Each row was made from one small tree. The marks that hang from a mark follow it in brackets, in alphabetical order. Every link used is in the known rows. Write each row's tree.
Known rows
R{E W}: [-28   7   7   5 -31   8 -19 -11  -1   4 -26 -43 -25  24 -23  32  -1   3
   4 -33   8 -10]
H{X{M{C{K}}}}: [ 30 -27   1 -48  21  -8   6  19  25  -3  13  54  24  44   5   7   7  -6
  -5 -21  10  17]
D{K{C{M{X{H}}}}}: [-35 -36  33 -10   6  -9 -16   4  39 -70  18 -18  61 -13  17 -13   7  -3
 -35   7  -6  42]
X{H M{C{K}}}: [-18 -39  30 -38  17 -10  -7  61  11 -20  -4  19   9  25  10  26 -35 -26
   6  14   2  -2]
C{H K M{X}}: [  0 -46  13  -1 -17   4   3 -33  17 -36  31  13  51  32  21  26  60 -18
 -38  38 -20  19]
V{D{K} E{R}}: [ 10  -8  51  48 -42 -19 -32 -29  -5  54  14   0  23  -2 -29 -15  34  14
  -5  38 -49  24]
M{C{K} X}: [  5 -44   5 -55  -6  -1  26 -15   2   1  26  27  47  -9  26  36  68   0
 -11  -5 -11  15]
H{X{M{C}}}: [ 27 -12 -14 -48  37   0   3  14  26  -3  11  53  26  36   4  -2 -13  -7
   9 -25  26   9]
C{H K M}: [  1 -44  25  14 -14   2   1 -24   5 -27  17  -4  27  49   7  14  35 -28
 -38  38 -20  16]
C{H{X} K M}: [ 25 -34  10  -2   0  -2  -2 -29  22 -37  33  39  37  61   2   0  42 -21
 -46  16  -8  26]
M{X}: [  1  -1 -12 -16  -6   1   1 -16  13 -14  18  21  31 -17  13  16  25   9
   2  -1   1   3]
D{K V{E{R{W}} Z}}: [ -5  -3  52  48 -48  15 -71 -14  13  36  43 -55  22  -3  -8 -23  54 -13
 -21   7 -39  21]
D{K{C{H{X} M}} V{E Z}}: [-11 -45  61  33   7   0 -42 -33  61 -45  70 -46  61  14  -9 -56  58 -45
 -23  38 -28  59]
H{X{M}}: [ 30   5 -14 -17  21  -7 -12  19  36 -15   8  46  11  38  -4  -8 -26   0
   7 -16  19  10]
W{R}: [ -8   0  24  23  12  -7  11  32 -16  -9 -27 -16  -2  20  -4  -9 -13   4
   8 -33   3 -24]
W{R{E}}: [-12 -15  34  39   5 -11  -1  19 -13  -9 -38 -48 -24  25 -16  13 -11   0
  27 -57  10 -35]
E{R}: [ 20  -1  10  16 -15   6 -18 -21 -23  28  13  -8  22  13  -9   9  19   8
   7 -36 -15 -10]
D{V{E{R}}}: [ 12 -21  34  41 -18  15 -38  -6   6  32  36 -18  36 -10   1   8  24 -24
  13 -21 -46   3]
M{C{K} X{H}}: [-15 -43  15 -55   6  -8   5   9   6 -28  25  37  43 -18  22  33  36 -12
  -6   1  -7   7]
H{X}: [ 28   9 -19 -15  16  -4  -7  -9  21 -13  21  45  13  14  -6 -20   6   4
  -7 -26  12  12]
D{K{C{H M}} V{Z}}: [-38 -40  66  21  -9  11 -27 -24  45 -58  46 -74  51   3  13 -56  50 -36
 -25  41 -15  42]
C{M{X}}: [ 15 -31 -12  -5   1   1  -1 -23  11 -22  14   7  47  15  20  26  23  -1
 -11  12  -6  13]
K{C{H}}: [-38 -17  30   1   8   4  13 -18  14 -38  11 -37  30   8 -14 -17  11 -20
   4   6  -7  17]
D{K V{E}}: [-16 -15  42  28 -19   7 -36  19  38   6  28 -12  24 -43  25 -26  19 -22
 -30  11 -30  26]

Write each row's tree
[  7 -33  11 -45  16   3  17 -22  10  -9  31  51  32  24   7  -6  55 -23
 -27  -7   8  13] : M{C{H{X} K}}
[ -4 -47  62  36 -11  14 -45 -34  50 -28  64 -26  93  11   6 -35  45 -36
 -38 -19 -41  50] : D{K{C{H{X} M}} V{E{R}}}
[  0 -28  76  57 -35 -30 -33 -53  -5  38  33 -60  19  17 -61 -39  65  12
  25  64 -58  42] : V{D{K{C}} E{R} Z}
[-38 -18  62   4 -12   1 -26  -3  42 -41  36 -66  29 -27   9 -54  43 -13
  -8  14 -14  38] : D{K{C} V{Z}}
[-26 -46  16  -4  10   6  14 -42  25 -61  25 -30  72  20   4   3  30 -21
  -5  11 -11  29] : K{C{H M{X}}}
[  7 -40  19 -37   8  -3  15  33   6   9  -6   6  15  30  14  29   5 -12
   1   5  -1   6] : X{M{C{K}}}
[-18 -27   1 -51  27   1   0   3   5 -28  18  37  43 -26  18  20   9 -12
   9  -6  11  -3] : M{C X{H}}
[  1 -55  71  56 -17   1 -54 -30  26  -1  58 -89  59  10 -10 -25  60 -23
 -11  12 -55  51] : D{K{C{M}} V{E{R} Z}}
[-28 -54  63  38  -9   5 -37 -39  53 -47  66 -67  72  -7   5 -33  71 -41
 -16  53 -37  53] : D{K{C{H M{X}}} V{E Z}}
[-19 -12  13 -12  22   1   8 -27  29 -50  29   5  40  21 -21 -35  17 -17
   1 -17   6  26] : K{C{H{X}}}
[-28 -45  16 -12  19 -10  -3  -6  25 -70  17 -20  63  11   2  15  -1 -11
   6   4 -14  30] : K{C{M{X{H}}}}
[-26 -31  69  36 -12  -4 -36  -3  39 -15  48 -73  28 -24  -8 -41  45 -24
  -1  34 -37  49] : D{K{C} V{E Z}}
[  9  -8  12  -8  -4  -2  -1 -12  24 -28  36  49  15  30  -3 -12  43 -16
 -29   4  -1  14] : C{H{X} K}
[-13 -39  25 -29   3   7  23 -17  -5   0  14  11  24  14  11  11  50 -28
 -18  12  -5   7] : M{C{H K}}
[ -4 -35  13  -9  26   0   7 -37  30 -59  27  -4  58  50 -15 -19  16 -23
 -13  -5   0  36] : K{C{H{X} M}}
[ -9 -15  51  42 -18   0 -49  -1  33   9  45 -41   8 -29   4 -36  43 -22
 -11  42 -27  26] : D{K V{E Z}}
[-21 -36  34   0  -3  -6  -3  -5  25 -37   5 -42  44   5   9 -24  14   1
 -42   4 -12  45] : D{K{C{M}}}
[ -6   4  47  13 -27 -25 -17 -29   3  10   6 -14 -17   0 -25 -58  43  18
   8  84 -10  25] : V{D{K} Z}
[-32 -22  69  45 -18 -29 -17 -50  17   1  25 -52   9   8 -55 -55  53 -12
  17 109 -40  46] : V{D{K{C{H}}} E Z}
[-15 -22  14 -25  26  13  10  13  11   1  -4   5  21  29  11   6 -13 -31
  11  12  21  -9] : X{M{C{H}}}
[ 10 -15  58  56 -32   5 -65 -16  17  31  57 -49  26 -17  -3 -29  55 -19
  -7  15 -40  19] : D{K V{E{R} Z}}
[-26  -9  60  10 -21 -30  -5 -32   9 -14  12 -43   2   2 -34 -62  47  17
  19  74 -19  44] : V{D{K{C}} Z}
[-23 -26  16 -34  36  -3 -12  54  10 -17 -13  17  11  14   7  14 -57 -24
  18   7  17  -9] : X{H M{C}}
[-41 -20  68  34 -22 -21  -1 -26  22  -3   8 -17  27  -7 -31 -43  25 -11
  -3  74 -43  45] : V{D{K{C{H}}} E}
[ 20 -10  58  64 -42 -26 -45 -47 -14  61  29 -31   3  14 -51 -34  61  12
  18  72 -49  23] : V{D{K} E{R} Z}
[-15 -24  -3 -46  14  16  20 -40   5 -10  26  27  52 -14  24  10  50 -19
   1   5  15  -3] : M{C{H} X}
[-19 -15  54  20  -4 -26 -12 -10  51 -13  17  16  36  24 -35 -50   5  -9
   2  57 -28  51] : V{D{K{C{H{X{M}}}}} E}
[-17 -54  69  42  -8  -6 -38 -12  42 -24  49 -82  44   0  -5 -30  46 -30
 -14  42 -43  55] : D{K{C{M}} V{E Z}}
[-14 -54  80  64 -21  10 -55 -43  30 -11  65 -89  66  15 -10 -36  67 -43
 -15  31 -49  42] : D{K{C{H M}} V{E{R} Z}}
[ -9 -37  28 -29   8   6  15  18  10   0   4   7  19  35  14  18   8 -29
  -4  21   3  -1] : X{M{C{H K}}}
